Each row was made from one walk, in order. Every step used is in the known rows, and no mark comes twice. Write each row's walk.
Known rows:
Z M: -9	-23	-19	-2	-8	4	-5	8	-1	13	5	-6	0	68	6	-7	7	-3	-3	-35
H U M C Z: 3	-16	-27	7	1	-11	-8	0	-21	-22	-2	6	23	-44	-18	0	-24	-22	-24	-17
G C Z M X: -8	-36	-9	10	-10	3	1	3	0	-2	-1	-14	33	25	-18	5	30	-24	1	-52
H U M X C Z: 1	-23	-8	-10	-20	-20	-4	5	-5	-19	-9	6	31	-69	-1	1	3	-35	-9	-6
X H U C: -3	9	41	1	0	14	-5	-6	11	-6	-5	20	0	-62	2	0	-16	15	8	15
G C Z M: -10	-39	-43	-10	-15	-9	-14	7	-8	12	-12	-2	27	23	5	-2	9	-10	-10	-83
C H U M: -1	9	-4	-16	5	-15	-2	1	-19	-2	13	-4	-22	4	2	-24	-3	6	-14	47
M X: 3	-15	19	25	1	14	9	5	3	-3	7	-15	26	28	-1	10	22	-17	9	9
H X C: -5	7	29	-21	-8	-11	5	20	13	-25	-4	10	3	-50	11	3	1	23	16	14
M X H: 12	11	20	12	-11	21	0	-4	3	14	-2	-25	14	17	3	14	32	6	14	65
Z M C G: 1	-1	-25	24	16	0	7	6	19	31	-4	15	13	37	-13	7	-5	-28	-17	-73
M H U: 6	17	-2	3	6	-4	3	-10	-4	-3	0	9	-26	22	37	-1	-39	4	11	5
Z M X H U C: -8	2	42	1	-3	16	-2	-8	15	-8	-1	17	-4	-50	-14	-3	-5	8	8	3
X H: 13	15	5	3	-11	16	-9	-1	0	22	-8	-16	6	16	22	11	15	18	9	59
H U: 1	11	1	7	3	-6	-2	10	-12	-15	-6	18	10	12	43	-10	-37	1	7	2
G C Z M H: 2	-21	-35	-10	-4	0	-4	-21	3	27	1	-14	-32	38	2	14	0	-2	0	-56
Z M X C G: 1	-6	-2	7	-3	-9	10	11	32	33	-9	14	21	6	1	7	23	-42	-4	-54
U C Z M H: 2	-22	-23	-8	-3	5	-2	-26	8	19	8	-10	-42	22	-12	13	-3	-10	-1	-39
Z M C H U: -9	18	-18	-10	14	-18	-3	-5	-3	-30	-3	12	-29	-17	21	-16	-37	7	5	13
X C Z M: -9	-35	-32	-17	-21	-14	-11	7	2	1	-7	2	11	4	1	-4	5	-24	-9	-50
G C Z M H U: -1	2	-23	-10	-3	-11	-4	-12	-4	1	-7	11	-20	17	27	-4	-33	1	5	-44
X H U M: 3	15	10	-8	-7	-1	-4	2	-17	9	10	-6	-5	17	0	-18	1	11	-15	57

Write each row's walk:
2	12	-1	0	-13	-1	-3	-1	-9	-12	-9	5	12	7	19	-6	-10	-6	8	29 -> C Z M X H U
1	-21	-9	-1	-1	-4	-7	-11	-8	-17	-9	18	10	-75	1	8	-25	-19	-6	-31 -> M H U C Z
3	-6	6	18	15	6	7	4	22	35	-7	23	20	-14	-2	11	6	-25	-9	-58 -> U C G
-5	0	-9	-18	7	-2	8	2	-9	-20	5	-8	-25	19	-12	9	2	37	14	-30 -> G C Z M H X
-5	16	-2	-21	21	-10	8	12	-17	-42	6	-7	-25	-15	7	-1	4	43	19	41 -> C H X
5	-5	-1	0	-20	14	-7	-4	4	18	-10	-23	22	12	-6	11	40	2	9	17 -> G C Z M X H
-4	-4	17	3	2	-3	7	-1	-5	-6	10	-15	5	0	-16	-9	25	-4	-2	17 -> G C H U M X
1	17	12	10	8	5	-2	-3	-2	-8	10	-1	-9	-15	-29	-6	-21	11	-16	32 -> X H U M C
4	-5	14	2	-17	19	-4	-10	7	10	-3	-19	10	-5	-20	10	35	-3	7	33 -> U C Z M X H
0	0	8	16	13	7	0	0	-1	-2	16	-7	-3	-4	-37	0	-10	5	-21	9 -> U M C
3	15	10	-6	16	5	14	2	-10	-23	12	-9	-33	25	-2	13	-5	39	19	19 -> M H X
6	24	16	7	-7	5	0	1	-5	-9	-7	4	9	5	28	-5	-11	5	15	49 -> M X H U
0	-7	25	14	-1	5	10	3	-9	-7	17	-12	14	22	-19	-9	19	-15	-5	27 -> H U M X
-4	8	-5	-19	4	-17	-4	1	-15	3	7	-4	-15	-6	3	-23	1	15	-13	26 -> G C H U M
-1	3	0	9	14	0	9	-6	24	32	-5	30	-6	-2	-6	4	-10	-24	-7	-67 -> Z M H U C G
4	12	-13	22	20	-5	9	6	9	25	1	18	13	14	-17	0	-12	-26	-24	-41 -> H U M C G
6	27	5	0	-7	1	-6	3	-9	-5	-11	9	5	6	39	-6	-24	12	11	46 -> X H U
0	3	7	-4	-2	-6	-1	8	-18	2	13	1	-1	21	0	-21	-8	2	-18	28 -> H U M
-2	9	9	14	13	2	1	0	-3	-13	12	4	-6	-10	-30	-8	-28	5	-19	9 -> H U M C
5	4	12	4	-16	20	-2	-4	6	16	0	-26	4	38	-6	7	37	2	11	46 -> Z M X H
-5	-3	2	-17	17	-4	-5	-14	8	-6	1	-3	-33	-66	5	1	7	13	8	25 -> U C H
7	-3	1	3	-18	16	-4	-5	1	12	-4	-24	12	24	-8	8	36	-4	7	38 -> C Z M X H
-5	6	21	-29	-9	-10	6	6	20	-16	2	3	-30	-29	-1	6	2	23	17	2 -> Z M H X C
7	7	-16	30	22	1	8	7	17	27	-6	16	22	15	-4	12	-10	-26	-14	-53 -> M C G
-9	14	-3	-24	20	-13	5	14	-13	-35	-3	-6	-13	-26	11	1	10	55	21	10 -> G C H X
